Each row was made from one path, in order. Every step used is in the known rows, and no mark comes twice. Write each row's path.
In the rows, zero is written as 128.
Known rows:
R -> V -> E -> Z -> U: [106  83  87 151 146  90 172 128 115 104 109  93 128  69 101 140 149 140
 121 116 136 118 130]
V -> E -> Z -> C -> S -> U: [ 88  54  78 135 139  86 162 106 100 120  87  78 163  77  50 150 178 113
 124 126 129 124 179]
E -> C -> S -> R: [112  82 106 144 111  86 150 118 118 123 117 100 139 118  47 138 142 129
  98 127 101 108 147]
S -> Z -> U -> C: [113 102 105 157 141  74 161 121 126 147 129 111 154  86  81 153 126 163
  90 135 104 137 147]
V -> E: [ 92  80 122 129 166  88 162 122 113 104 108 123 152 113  94 133 132 142
 141 113 111 132 126]
S -> Z: [ 89 101 106 128 154  91 163  94 119 137 130 103 152 117  82 135 123 155
 123 139 116 133 128]
C -> S -> R -> V -> E -> Z -> U: [110  63  68 167 111  95 169 128 143  99  81  72 145  58  67 130 163 110
 115 111 130  98 132]
R -> V -> E: [ 95  94 119 133 149  82 164 127 114  96 104 119 130 102 109 125 143 136
 144 114 117  87 115]
C -> S -> Z -> U -> Q: [117  90  83 130 135  84 148 111 143 115 124  84 203 113  37 129 151 145
 107 119 110 150 112]
U -> C -> S: [114  95 133 138 137  70 157 136 102 108 121 112 169 106  60 153 130 125
 113 127 100 130 126]
C -> S -> Z -> R -> U: [112 104  64 134 109  84 162 101 133  97 103  55 192 105  49 139 128 116
 119 123 143 119 116]
V -> E -> C -> S -> R -> U -> Q: [124  63  96 145  96  80 132 138 147  97  75  89 167 111  31 119 172 133
 112 101 108  98 155]
R -> U -> Q: [129  96 122 124 121  68 150 120 122 100 117  99 185 133  70 126 124 181
 109 118 117 120 116]
Z -> R -> U: [126 104  96 136 116  70 166 111 115  87 117  82 174 120  84 141 109 147
 114 119 134 117 113]
Z -> C -> S -> R: [114  71  91 138 115  82 163 110 117 120  97 111 159 101  45 149 142 132
  95 137 104 112 144]
R -> U -> C: [125 104 136 142 119  58 158 135 108 120 110 112 157 101  90 152 114 169
 100 130 113 108 145]
E -> Z -> C: [101  83  96 134 154  84 172 104  79 130 132 111 128  98  70 167 134 162
  97 153 129 149 155]
E -> Z: [ 97  87 112 132 156  91 169 108  93 122 140  94 144 115  78 145 122 155
 116 141 129 152 130]
E -> C -> S -> U -> Q: [118  86 115 121 113  66 136 116 114 111 129  73 175 142  36 122 167 141
 108 120 100 109 150]
C -> S: [105  93 116 119 142  83 161 121 108 106 122 100 173 121  64 142 125 127
 127 124 112 132 110]
U -> C -> S -> R: [119  80 125 158 110  71 159 129 126 116 101 106 173 104  54 141 130 122
 102 128  88 110 131]
V -> E -> Z: [ 87  74 108 138 170  98 167 116 102 111 118 102 140  99  84 142 139 138
 138 123 130 153 139]

Write each row's path:
[ 91  84 104 143 155  90 167 121 102 100 109 100 120  87  96 131 149 133
 141 124 137 107 123] : R -> V -> E -> Z
[112 116  87 156 109  71 163 114 113  89 120  81 160  95  59 141 149  97
 116 138 120  90 108] : U -> C -> S -> Z -> R -> V
[ 93  84  70 141 150  99 144 125 132 131 105  95 141  80  55 149 169 124
 115 111 118 140 168] : V -> E -> C -> S -> Z -> U
[109  49  62 153 109  92 160 117 124 117  58  81 153  62  44 153 164 126
 107 125 139 116 176] : V -> E -> Z -> C -> S -> R -> U
[106  88 111 120 121  72 159 107 122 116 111  73 186 121  67 126 135 125
 125 121 108 106 129] : C -> S -> U
[ 97 100 114 143 139  79 155 119 114 131 118 102 168  99  54 149 137 124
 116 139 106 130 134] : U -> C -> S -> Z
[ 96  98  67 143 135  90 151 130 130 121  99  94 121  67  71 141 178 116
 118 116 122  96 155] : R -> V -> E -> C -> S -> Z -> U
[ 92  78 102 129 131  78 145 123 116 117 100  84 150 108  65 132 167 112
 131 106 108 103 170] : V -> E -> C -> S -> U
[133  77 107 167 105  67 160 136 139 117 101 101 179  86  56 144 131 131
  80 120  91 118 136] : Z -> U -> C -> S -> R
[136 109 113 154 110  56 161 130 107  93 112  94 172 105  84 153 110 145
  99 126 123 113 131] : Z -> R -> U -> C
[127  76  78 142  89  75 164 115 129 120  74  98 165  89  51 150 135 145
  87 132 119  91 156] : Z -> C -> S -> R -> U
[107  98  95 141 140  77 167 121 111  63 111 104 147 104  99 129 143 112
 147 114 124  94  98] : Z -> R -> V -> E
[101  77 110 155 122  83 166 119 139 101  87 114 134  96 100 112 144 135
 131 118 106  68 121] : S -> R -> V -> E
[106  65 102 176 112  81 160 139 122 100  80  91 136  64  62 135 164  95
 121 127 114  85 140] : U -> C -> S -> R -> V -> E -> Z
[110  73 115 167 108  73 154 141 133  95  72 113 148  77  73 126 159 100
 123 115  96  64 127] : U -> C -> S -> R -> V -> E
[118  95  92 135 144  84 154 106 140 125 133  98 186 120  61 127 141 176
 104 127 108 149 119] : S -> Z -> U -> Q
[113  69  89 130 119  75 153 103 100 114 115  68 187 112  22 138 175 142
 101 138 119 131 155] : E -> Z -> C -> S -> U -> Q
[107 100  84 140 125  83 152 135 100  67 109  91 130 101  66 140 170  86
 134 108 124  92 125] : Z -> R -> V -> E -> C -> S
[ 92  75  77 137 142  89 166 124  89  99  93 100 124  64  62 159 177 112
 128 134 137 108 147] : R -> V -> E -> Z -> C -> S
[108  99 115 122 138  83 149 127  95 116 136 102 136 121  55 152 140 132
 112 127 113 129 141] : E -> C -> S
[ 92  94  90 128 153  86 166  92 104 145 124 123 138 103  70 157 138 164
 102 155 117 134 154] : S -> Z -> C
[111 102 105 143 114  73 154 126 126 131  95  87 173  88  57 149 132 135
 105 133 122 108 146] : R -> U -> C -> S -> Z
[123 111  92 158 113  68 162 109 121 113 112  85 170  98  74 147 121 143
  99 139 127 113 141] : S -> Z -> R -> U -> C
[ 99 104  83 140 145  88 168  88 121 109 135  87 168 126  73 136 123 132
 122 135 125 139 112] : S -> Z -> R
[108  82  95 121 119  67 162 105 103 126 106  92 173 108  58 148 150 133
 104 132 110 105 155] : Z -> C -> S -> U
